What can hang from each mark
Z930: Z461 Z503
Z676: Z299 Z503 Z571
Z299: Z676
Z461: Z930
Z503: Z461 Z571 Z676 Z930
Z571: Z503 Z676

Every row comes from one small tree of marks. The marks that hang from a mark follow it in brackets, in the order of their numbers. Every link used is in the known rows. Which tree was each row made from?
Known rows
Z930[Z503]: [-14.3 -29.4   5.5 -29.8  -8.0  -3.8   6.9 -15.7  -4.0 -10.6   6.7   4.3
  20.6  26.5 -13.2  -4.5  18.3   4.1   5.6  16.5   4.8   2.3  15.1]
Z571[Z503[Z676 Z930[Z461]]]: [-23.9  20.7   0.6   5.7  -6.8   7.6   3.2 -27.9  -4.8 -13.1  16.2  -7.5
 -20.1  -1.9 -24.1  -8.3  18.7  -3.2 -11.5  -0.5   7.6  11.6   2.6]
Z930[Z461 Z503]: [-25.5 -16.8   4.9 -19.1  -5.6  -5.9  14.1  -9.1  -2.9 -32.4   8.4  -1.9
   1.3  14.0 -21.8  12.8  29.7  -2.0   8.0   8.5   7.8  10.4   9.9]
Z571[Z503[Z461[Z930] Z676]]: [ 13.2  11.4   5.1 -11.5 -19.3   8.2 -16.8 -31.2 -14.1   5.4  11.0 -20.0
 -31.5   0.0 -10.6  26.1   8.0   3.7  -8.8  -2.8   8.1   3.9  -8.1]
Z503[Z461 Z571]: [  5.6  -4.8   3.2  -4.6   4.1  -6.9 -17.4  31.5  -1.2 -34.3  -8.0 -18.3
  10.4  24.1   0.5 -19.7  -8.7   6.1   8.1  14.2  -1.3  -1.0   2.9]
Z503[Z571 Z676[Z299] Z930]: [ -8.1   7.0  -3.4   8.0  11.6  -4.7  -0.7   9.8  -5.0 -11.5   2.8   9.5
  13.5   0.4   9.0 -13.5 -30.8  -4.4  -5.9  14.1  -3.1   5.2  -5.4]
Z299[Z676[Z503[Z461 Z930] Z571]]: [ 12.0   6.3   1.0  30.2   0.1  -3.7  -4.1  28.2  16.6  34.3 -16.8  22.2
  11.6 -14.6   4.0   6.1  -1.1  -6.4  -4.9 -26.2  -5.1   3.7   4.0]
Z571[Z503[Z461 Z676 Z930]]: [ -4.0  10.4   3.8   9.6  -0.3   1.4 -11.5 -18.5  -9.2   7.2  10.0  -6.4
 -19.4  11.7  -9.4  -3.3 -14.6   0.2 -14.7   0.1   2.6  10.1  -1.8]
Z299[Z676[Z503[Z461]]]: [ 10.0 -14.4   1.3  -2.2  -1.6   2.4  -2.8  23.4   9.6 -18.1   2.7   0.6
 -13.0   3.7  15.7  -1.7  14.3   4.2  -2.3  -9.7  -4.3   0.7  11.7]
Z503[Z461 Z676[Z299 Z571] Z930]: [  4.8   9.9   0.1  11.1  17.8  -8.3  -9.3  11.0   0.1  -0.2  -4.1  22.1
 -10.3 -13.8  11.8  29.4 -48.5  -9.5  -7.2 -13.8   0.6  16.9 -15.3]
Z503[Z461 Z676[Z299 Z571]]: [ 12.1  -1.9  -1.1 -13.3   9.8  -6.1 -15.6  14.7  -4.4 -27.0   7.1  15.2
 -18.6 -11.8  11.3  29.0 -37.6  -4.3   3.8  -7.1   5.7  14.9 -12.6]
Z461[Z930[Z503[Z571 Z676]]]: [ -4.1   5.1   6.6  -6.7 -25.6  -2.7  -9.8 -26.0 -13.8  19.8  -3.3  -5.3
  21.6   2.2 -22.7  32.5   3.6  -4.2   5.6  10.7   6.3   7.0  -1.6]
Z676[Z299 Z503[Z571 Z930]]: [  2.6  10.0  -5.8  14.9  11.6  -1.1  10.4  18.3   8.4  14.5  -1.8  12.5
  18.6   3.0  13.6 -15.0 -20.2  -1.7   0.3  11.3  -7.7 -11.4   3.2]
Z571[Z503[Z676[Z299]]]: [  0.0  -7.0  -7.7 -33.0  -2.7   1.2   2.1 -18.0 -11.9 -26.2  28.4   0.8
 -23.5  -5.2   1.9 -17.2   4.6   5.3  -6.5  17.4   5.1  -2.1   2.9]
Z299[Z676[Z503[Z461 Z571]]]: [ 14.3  -2.3  -0.7  11.1  -5.1  -4.6  -8.7  45.0   6.5 -13.1  -8.1  -8.6
   4.7   2.9   7.8 -17.0   8.0   3.7   4.0  -1.4  -8.4  -4.3  10.5]
Z930[Z503[Z571]]: [ -9.1 -17.4   2.7 -15.5 -12.2 -11.6  -1.1   7.9  -8.6  -4.0  -2.6  -3.6
  35.5  21.2 -19.7 -11.9   8.2   3.4  12.4  24.3   1.5  -2.8  13.8]
Z461[Z930[Z503]]: [ -4.1 -16.8   9.0 -20.5 -19.0   0.2   7.4 -33.5  -3.9  13.5  -0.9  -1.4
  16.0  14.8 -14.8  20.9  29.7   2.0   4.2   8.9   6.5  -0.2   3.3]
Z461[Z930[Z503[Z676[Z299]]]]: [ -3.9 -11.9   2.8 -22.9 -12.4  -2.4   8.6 -34.8 -13.2   1.6  14.0  11.4
  -9.4  -9.0  -0.1  48.7  -0.7  -5.5  -1.5   6.0   6.2   8.1  -8.4]
Z571[Z503[Z461 Z930] Z676[Z299]]: [  3.5  -0.2  -2.9  15.4  13.0  -2.0   6.7 -15.3  -9.5  29.3  -5.0 -10.9
  -6.8  -3.8   5.2 -33.9  -9.3   7.0  -6.6   1.0  -7.1 -13.8  -7.7]
Z461[Z930[Z503[Z676]]]: [ -8.4  -9.6   8.4 -19.9 -23.8   3.8  -0.9 -43.6  -9.6  15.4   7.4   1.7
   2.6   6.5 -14.5  43.5  12.9  -3.7  -1.2   2.3   9.9  14.3  -0.4]
Z503[Z461 Z571[Z676]]: [  4.0  -2.0   3.1   4.0   1.9   1.5 -19.0  11.8  -5.8  -4.3 -20.1 -28.2
  23.3  16.6  -1.8 -34.4  -9.4   9.7  10.3   5.6  -4.4  -8.2  -0.7]
Z299[Z676[Z503[Z461[Z930]] Z571]]: [ 26.8   7.4   2.1   6.8 -17.7   2.8 -12.5  15.6  14.4  26.4 -15.1   6.5
  -4.0 -23.1   1.2  31.8  29.0  -4.5   2.7 -25.9   1.1  -3.4  -4.1]
Z461[Z930[Z503[Z571]]]: [  0.5  -4.4   5.9  -8.9 -20.8  -7.3  -1.6  -8.8  -7.6  19.0 -11.4  -8.0
  33.7  13.7 -21.4   8.6  20.4   0.6  10.4  17.7   4.0  -6.0   1.8]
Z676[Z571]: [  3.8 -13.6  -1.0 -22.9  -6.2   1.8 -11.7   2.2   8.5 -16.4  -4.2   8.9
  26.7  10.1  -8.0 -15.1  18.7   2.4   7.8   0.3   8.4  -2.4   6.5]
Z299[Z676[Z503]]: [  0.2 -17.9  -2.8 -18.4 -10.5   7.4   7.4   8.7  13.0 -11.8   6.3   6.6
   6.5   6.2   7.9 -19.0  38.8   4.4  -0.6  -2.6  -1.6  -3.0  19.6]

Write each row's tree
[ -0.9  10.7   1.1  21.6  17.6  -8.3  -9.1  25.8  -7.8 -12.5  -1.7   0.5
  -9.4  -0.1  14.6   6.6 -53.5  -6.1  -6.5   6.2  -5.9  10.2 -12.8]
Z503[Z461 Z571 Z676[Z299] Z930]
[  2.0 -11.9  -6.9 -17.1   2.2  14.1  11.4 -21.3   4.5  11.3   5.1   2.0
   6.1  -3.5  19.1 -18.7   1.2   7.2   5.2   0.9  -4.4 -13.0   4.5]
Z571[Z676[Z299 Z503]]
[-11.4  26.1   0.0  27.8   2.5   6.0   5.4  16.4  11.1  -0.2  -6.9  -5.0
  12.5   3.7 -11.3  -6.4   7.3  -5.1   3.2  -0.7  -2.4   0.6   6.5]
Z676[Z503[Z571 Z930[Z461]]]
[-17.0  14.4  -4.3  20.4  11.7  11.8  22.6 -19.8   9.0  18.2  -1.9   2.3
  -2.2 -16.5   9.3  -5.2   2.6  -3.9  -1.1 -13.0  -5.1  -5.1  -3.5]
Z571[Z676[Z299 Z503[Z930[Z461]]]]
[ -8.1  16.0  -3.3  22.5  -5.1   1.5   9.3  19.1  22.2  17.9 -11.8  18.4
   9.0 -25.7 -10.8   5.7  34.6 -10.7  -0.9 -24.0   0.7   5.9   7.7]
Z299[Z676[Z503[Z930[Z461]] Z571]]
[ 11.3   0.6   4.1 -11.9   2.7   3.7  -8.6 -13.6  -7.5 -29.5  12.0  -3.7
 -34.5  -4.8  17.8  47.5 -20.1  -1.5  -7.0  -4.1   3.3  10.2 -19.3]
Z503[Z461[Z930] Z676[Z299]]
[ 13.2   4.6  -3.7   9.0  10.7 -13.2  -0.2  16.3  -2.6  21.6  -2.8  11.1
  -9.7 -11.3  -3.3  -9.1 -16.9  -1.0  -3.5   0.0  -0.6  -8.6  -8.4]
Z676[Z299 Z571[Z503[Z461 Z930]]]
[  9.6   3.1  -0.9  19.1  -4.2 -14.1  -6.6  19.9   3.7  26.2 -13.6   6.8
   5.2 -12.3 -14.2 -26.7  24.1  -0.7  -7.2  -9.8  -0.8  -5.0   4.4]
Z299[Z676[Z571[Z503[Z461 Z930]]]]
[  0.6  -9.9   7.8 -11.3 -12.4 -12.9 -18.0  -5.3  -9.7  10.8  -0.9  12.7
   2.2  -1.0 -17.1  42.8 -31.7  -5.3   6.5  -8.1   8.4  21.2  -1.3]
Z930[Z503[Z461 Z676[Z571]]]
[ -2.9  -3.3  -4.6   3.3  12.6   6.9  19.1  -0.7  11.1   9.7   8.0  20.9
   0.5   4.3  20.2  -3.2 -11.5  -2.3  -7.4   3.0  -4.8  -3.7   4.1]
Z676[Z299 Z503[Z930]]
[ -0.6 -16.4   7.1  -1.8  -4.8 -16.8  -9.0  22.8 -10.2  -8.5  -8.4 -10.6
  18.2  23.8 -14.9   3.9 -14.5   3.3  13.8  18.1  -0.9   3.1   5.9]
Z930[Z503[Z461 Z571]]
[  1.3 -11.3  -6.7 -12.6   6.2   0.5  -2.1   4.4  -5.3  -9.0 -10.2 -11.0
  30.4   1.5   7.7 -47.8   2.0   7.1  11.6  14.4  -4.5 -17.9  -0.5]
Z503[Z571[Z676[Z299]]]
[  9.7  -9.2  -3.8  -6.9  10.9   7.8   2.5  -2.9   0.4   7.6   2.4  -5.2
 -14.8  -3.7  24.5  -1.2 -25.3   7.4   6.0  -8.0  -7.0  -8.6  -3.1]
Z571[Z676[Z299 Z503[Z461]]]
[ 15.1   7.2   6.5   3.0  -8.0  13.2  -6.4 -12.9   6.1   9.1   0.4  -9.3
 -14.2   7.7   8.8  36.3   3.8   3.3  -0.8 -11.8   1.1  -2.2  -4.0]
Z676[Z503[Z461[Z930]]]
[  1.4   4.8   4.7  21.5   8.7   7.5   0.6   3.0  11.0  18.2  -0.5   4.4
  -3.4  19.3  12.4   8.5 -19.7   0.4  -6.1  -8.7  -5.2   4.1   3.4]
Z676[Z503[Z461 Z930]]
[  4.3  -5.9   2.8   1.4  -1.7  15.7  -6.0 -14.9   3.3  18.2  -4.5 -15.0
   1.0   8.3   9.4  -7.2  -9.8   9.3   4.5 -11.3  -3.6  -3.9   4.9]
Z571[Z676[Z503[Z461]]]
[-18.0  13.9  -4.3  24.1  14.5  -2.0  10.6   8.5  -0.5  -3.6 -16.4 -10.2
  18.7 -10.2  -1.0 -31.2   5.1  -3.1   5.6   3.3  -6.1  -7.3  -8.0]
Z503[Z571[Z676[Z299]] Z930[Z461]]
[ -4.1   1.6  -4.9  11.4  10.8  15.3  18.1 -25.9   8.3  41.2  -2.2   9.5
  15.8  -3.8  19.5 -21.1  -7.8   1.3  -3.7  -6.5  -8.2 -11.8   1.4]
Z571[Z676[Z299 Z503[Z930]]]
[ 17.1  -1.7  -1.7  -6.6  -6.3   5.7  -1.8 -28.5 -12.4  31.6  -2.1 -23.0
 -20.7 -13.0   2.6  -4.2  13.1   8.5  -0.3   0.6  -1.7 -20.5 -14.1]
Z571[Z503[Z461[Z930]] Z676[Z299]]
[-17.5   7.0  -6.4  10.3   9.0   4.7  20.0 -24.4  -4.7   6.6   1.2 -10.9
  -7.8 -13.3  -8.8 -38.0  29.0   3.0  -4.0   1.6  -1.8 -12.6  -3.2]
Z571[Z503[Z930[Z461]] Z676[Z299]]
[-18.1   7.8  -0.9  22.5  -1.0   6.1  20.2  10.2  18.0  -3.0  -0.6   7.6
  -3.6  -6.4   1.3  -7.6  42.0  -6.5  -7.8 -14.8  -2.9   5.3  12.0]
Z299[Z676[Z503[Z930[Z461]]]]
[ 14.4  -4.7  -9.6 -22.2   1.7   1.7   4.4   8.1  10.5   1.2   6.4  23.4
   5.8 -11.6   9.0   7.7  -7.5  -0.8   9.4  -3.7   2.0  -8.1   4.4]
Z676[Z299 Z503 Z571]
[ 16.2   4.2   0.6  10.1   0.8  -0.7  -9.8   7.3  -8.6   8.7 -19.6 -23.7
   6.3  -9.7  10.1  -3.2  -6.5   4.6   8.7   2.6  -5.6 -16.4 -19.4]
Z503[Z461[Z930] Z571[Z676[Z299]]]
[  6.9   5.9  -7.0   6.6   8.3   1.2  10.7   3.8  15.5  31.3  -3.9  32.8
  13.2 -12.0  10.1   5.0 -17.7  -6.3  -0.7  -7.5  -1.9  -7.4  -0.2]
Z676[Z299 Z503[Z930] Z571]
[-21.8  15.3   2.4  17.8   7.2  -0.7   3.4  20.1   5.9 -24.0 -10.8 -10.7
  17.8  15.0 -14.9 -21.5  14.2  -4.6   2.4   8.2   0.2   2.4   1.9]
Z503[Z571 Z930[Z461]]
[  1.4 -16.5  -8.3 -26.5  -1.0   5.5   8.4 -27.4  -9.7   5.4   9.1 -12.3
   1.1  -1.9   0.6 -52.3  24.9  12.5   3.6  14.1  -0.6 -22.4   4.7]
Z571[Z503 Z676[Z299]]
[-23.8  10.6  -0.1   4.8  17.9   2.7  12.5  -6.1  -0.8 -42.6  13.1  10.2
 -23.6  -7.2   8.0  15.5  -6.9  -9.4 -10.8  -2.2   3.4  19.3  -7.5]
Z503[Z676[Z299] Z930[Z461]]
[ 10.9  -1.5  -3.7 -18.7   4.5  -5.1  -4.4  -2.1 -17.1 -26.4  23.4  -4.3
 -41.3  -1.5   3.9   3.2 -20.3   5.1  -6.7  11.2   2.9   4.8  -5.0]
Z571[Z503[Z461 Z676[Z299]]]
[  5.4  14.9   2.3  34.3   5.6   2.7  -6.2  22.4   6.7  24.4 -13.0  -4.1
  12.3  14.9   4.3  -4.0 -30.8  -0.3  -0.2  -0.4  -7.9  -2.5   2.6]
Z676[Z503[Z461 Z571 Z930]]
[  3.4 -13.1   0.2 -17.9  14.8  -3.4  -6.8   9.3  -7.1 -49.4  17.0   2.5
 -31.5   5.5  21.0  26.1 -31.6   1.9  -6.2   3.4   1.6  15.0  -8.2]
Z503[Z461 Z676[Z299]]
[-19.5  11.2  -0.4   3.2  -1.1   3.3  12.9 -15.8   1.1  -9.7   7.4 -11.1
  -7.4   7.4 -23.8 -25.2  37.4   0.8  -7.8   5.1   4.1  -0.8   7.5]
Z571[Z503[Z930[Z461]]]
[ -8.8  12.3  -4.8  14.6 -10.0  -8.8   6.6  14.2   8.5  10.3  -7.1   5.3
   6.9 -23.1 -30.7 -28.5  59.0  -6.3  -3.6  -8.6   3.9  -1.1   6.7]
Z299[Z676[Z571[Z503[Z930[Z461]]]]]
[-10.3  23.9  -5.3  27.4  11.9  -1.5  18.3  24.8   9.9  -9.7  -0.6   4.0
  -0.3  -8.2   2.8   4.6 -10.3  -6.6   3.9   2.7  -5.2  -4.3  -1.4]
Z676[Z299 Z503[Z571 Z930[Z461]]]
[  4.8   4.3   9.1  -8.0  -7.1  10.8 -19.7 -23.3  -4.2 -19.0   3.8 -12.6
 -21.2   7.4   4.8  43.4  -4.3  -0.5  -5.8  -8.7   6.5  16.5 -12.4]
Z503[Z461[Z930] Z676]
[ -5.1 -20.2   3.8 -16.8   5.7 -15.5   2.5  -4.8 -16.8 -21.1  16.2  10.1
 -25.3   2.1  10.9  40.7 -37.9  -2.4   0.6   5.6   1.7  17.6  -5.9]
Z930[Z503[Z461 Z676[Z299]]]
[ 17.7 -11.4  -3.4  -8.9 -11.7 -11.7 -12.4  25.1   0.9  -2.9  -3.8  -1.5
  -2.8 -11.9 -14.9 -26.8  33.2   4.4   1.9  -5.6   2.7  -6.9   7.8]
Z299[Z676[Z571[Z503[Z461]]]]
[ 17.0   0.7   0.5  -3.8  -3.0   2.0 -13.6  15.8   9.5   8.3  -3.4   6.5
   1.4   1.1  -0.3  20.5 -14.9   2.3   9.4 -14.4   2.0   0.4   3.2]
Z676[Z503[Z461] Z571]
